Each row was made from one walk, in order. Every step used is in the known rows, and no mark comes twice. Write each row's walk.
In the rows, 128 means zero.
Known rows:
Z > N > B: [ 75  79 105 131  78 101 114  99 189 109 122 141 131 165 111 139 208 101
 124 125 179 126]
W > M > A: [164 112 113  60 128 115 102 138 139 114 131  87 138 136 141 133 136 162
 133  99 171 123]
G > B > M > W: [ 91 153 126 124 146 117 138 215 106 122 119 100 116 112 169  96 198 147
 107 130 133 152]
G > B: [120 139 101 121 104 115 124 135 136 149 147 129 127 129 161 109 173 148
  78 126 144 180]
A > G: [111 137 118 120  79  93 134 124 130 143 128 137 125 138 109  92 109 136
 103 125 122 141]
A > M > G > B: [136 142  87 120 117 111 107 123 137 137 146 137 137  75 155 136 172 152
  40  95 131 163]
Z > N: [106 109 103 120  91 107 112  93 146 120 128 135 123 146 146 113 190 118
 131 125 144 123]
G > B > W > M: [142 120 135 132 138 102  99 134 142 130 130  99 145 107 138 117 181 160
 120  70 142 135]
H > N > B > W > M > A: [121  53 109 131 112 120  88 132 201  78 123  70 185 153  77 140 155 160
 105  56 180 128]
M > W: [120 122 113 108 104 111 127 197 125 121 127 146 108 129 131 118 174 122
 107 152 148 135]
M > A > G > B: [136 185  88 101  94 118 128 177 140 146 145 101 137 161 148  99 143 207
 123 128 133 170]
M > B: [122 105 107  94 141  90 142 131 133 124 140 144 130 160 149 126 139 150
 112 133 163 129]
W > M > G: [173 103 110 107 124  97  93  89 132 106 117 146 140 103 102 121 143 104
  83 102 180 116]
W > M: [140 102 136  89 116  99 104 115 130 128 122 113 125 121 123 121 138 113
 107 104 166 128]
G > B > W > M > A: [166 133 117 105 148 115  99 151 150 114 135  73 157 121 155 128 180 214
 143  67 148 129]
W > M > A > G > B: [152 185 103  72 104 108 105 181 135 143 128  72 131 148 133 117 145 198
 143 108 156 155]
A > G > B: [111 177 104 125  83 101 128 151 132 159 138 126 123 142 131  89 147 160
  98 131 126 176]
J > N: [135  79 122 108  97 127 115 109 127 150 125  98 108 133 131 127 106 128
  55 126 162 174]
J > N > Q: [118  32 122  90  92 136 116 123 152 146 142 120 135 143 136 157 109 114
  43 132 111 182]
J > N > B > W > M > A: [156  42 132 104 123 125  93 139 178 109 107  46 143 145  90 165 135 183
 112  64 196 124]
W > M > G > B: [172 143  99 117 130 106  89 122 136 125 128 136 137 107 125 122 179 127
  76 107 177 148]
J > N > B > W > M: [126  28 156 133 112 109  94 112 168 121  99  71 130 129  74 157 132 137
  91  70 192 133]
N > B: [ 91  74 121 127  86 103 130 111 176 122 128 146 132 151 103 129 152 108
  82 120 175 146]
M > G: [158 105  96 132 112 110 115  84 138 111 132 179 144 114 116 105 141 115
  58 121 155 130]

Write each row's walk:
[115  52 150 138 116  89 105 111 182 104 112 113 153 127  80 136 163 126
 121  63 172 102]	N > B > W > M
[149  57 129 155 125  86  94  85 185  82 103 150 166 110  61 135 168 117
  94  62 182  89]	N > B > W > M > G
[ 88 167 126 136 120 100 147 143 112 144 123  94 134 122 149  66 135 157
 107 101 108 160]	A > G > B > M
[171  94 129  96 147 107 103 133 149  99 123  85 164 124 136 125 145 190
 146  62 145  93]	B > W > M > A
[123 149 104 101 151 128 146 155 130 118 137  69 155 130 196  96 161 198
 108  96 131 158]	G > B > M > A
[ 97 136 127 131 142 113 142 129 118 132 130  96 142 113 182  85 161 147
  85  98 128 162]	G > B > M
[153 147 112  66  99  99 112 151 133 127 120  83 135 147 110 113 109 174
 149 103 150 120]	W > M > A > G
[165  31 132 152 124 108  82  91 172 101  94 107 140 112  48 150 139 127
  64  67 200 118]	J > N > B > W > M > G
[154 143  77 138 112 116 112 115 141 129 140 165 137 115 139 107 176 137
  53 125 153 168]	M > G > B
[112  82 127 108 162  77 138 135 136 114 143 112 152 104 152 146 142 195
 115  63 116  95]	A > M > B > W
[161 125  98 175 136 110 114 102 152 116 136 164 165 101 135  94 183 167
  67  88 126 139]	M > G > B > W
[143  78 149 127 136  92 106 106 141 111 116 111 147 105 117 112 147 142
 127  64 142 100]	B > W > M
[ 83  47  95 115  81 135 112 113 177 118 156 150 179 147 125 132 129  87
  34 128 100 187]	H > N > Q
[ 97 115 137 119 142 108 146 184 109 103 112 110 121 107 147  93 163 125
 115 126 128 115]	B > M > W
[ 99 117 119  89 106 106 121 206 120 130 132 116 102  87 139 149 168 141
  95 120 129 129]	A > M > W
[130 156 137 137 118  87 101 151 135 140 118  96 136 116 108  96 154 180
 138  74 125 131]	A > G > B > W > M
[ 86 187 130 132 122 103 145 229 103 129 111  97 111 121 136  81 172 162
 126 132 115 149]	A > G > B > M > W
[140 168  97 133 115 109 128 168 148 129 139 101 157 143 142  88 153 234
 139  86 105 141]	M > A > G > B > W
[126 107 116  96 149 119 147 132 124 102 131  81 157 126 176  92 126 171
 114  90 131 122]	B > M > A
[ 51  75 126 144 112  99 132  92 168  93 108 104 145 146 128 111 200 107
 128  94 157 110]	Z > N > B > M
[177  81 125 144 143  94  92  80 143  92 112 148 161  90  96 111 152 135
 100  64 152  88]	B > W > M > G
[159 125 132 102 124  92 108 145 142 110 116  82 157 133 103 101 118 202
 166  65 128  88]	B > W > M > A > G
[ 68 120 105 121  98 100 138 134 168  89 106  77 155 173 116 100 171 166
 178  95 148 102]	Z > N > B > M > A > G
[ 50  94 126 134 114 103 131 181 157  79  96 110 117 147 123 128 235 104
 157 129 164  99]	Z > N > B > M > W
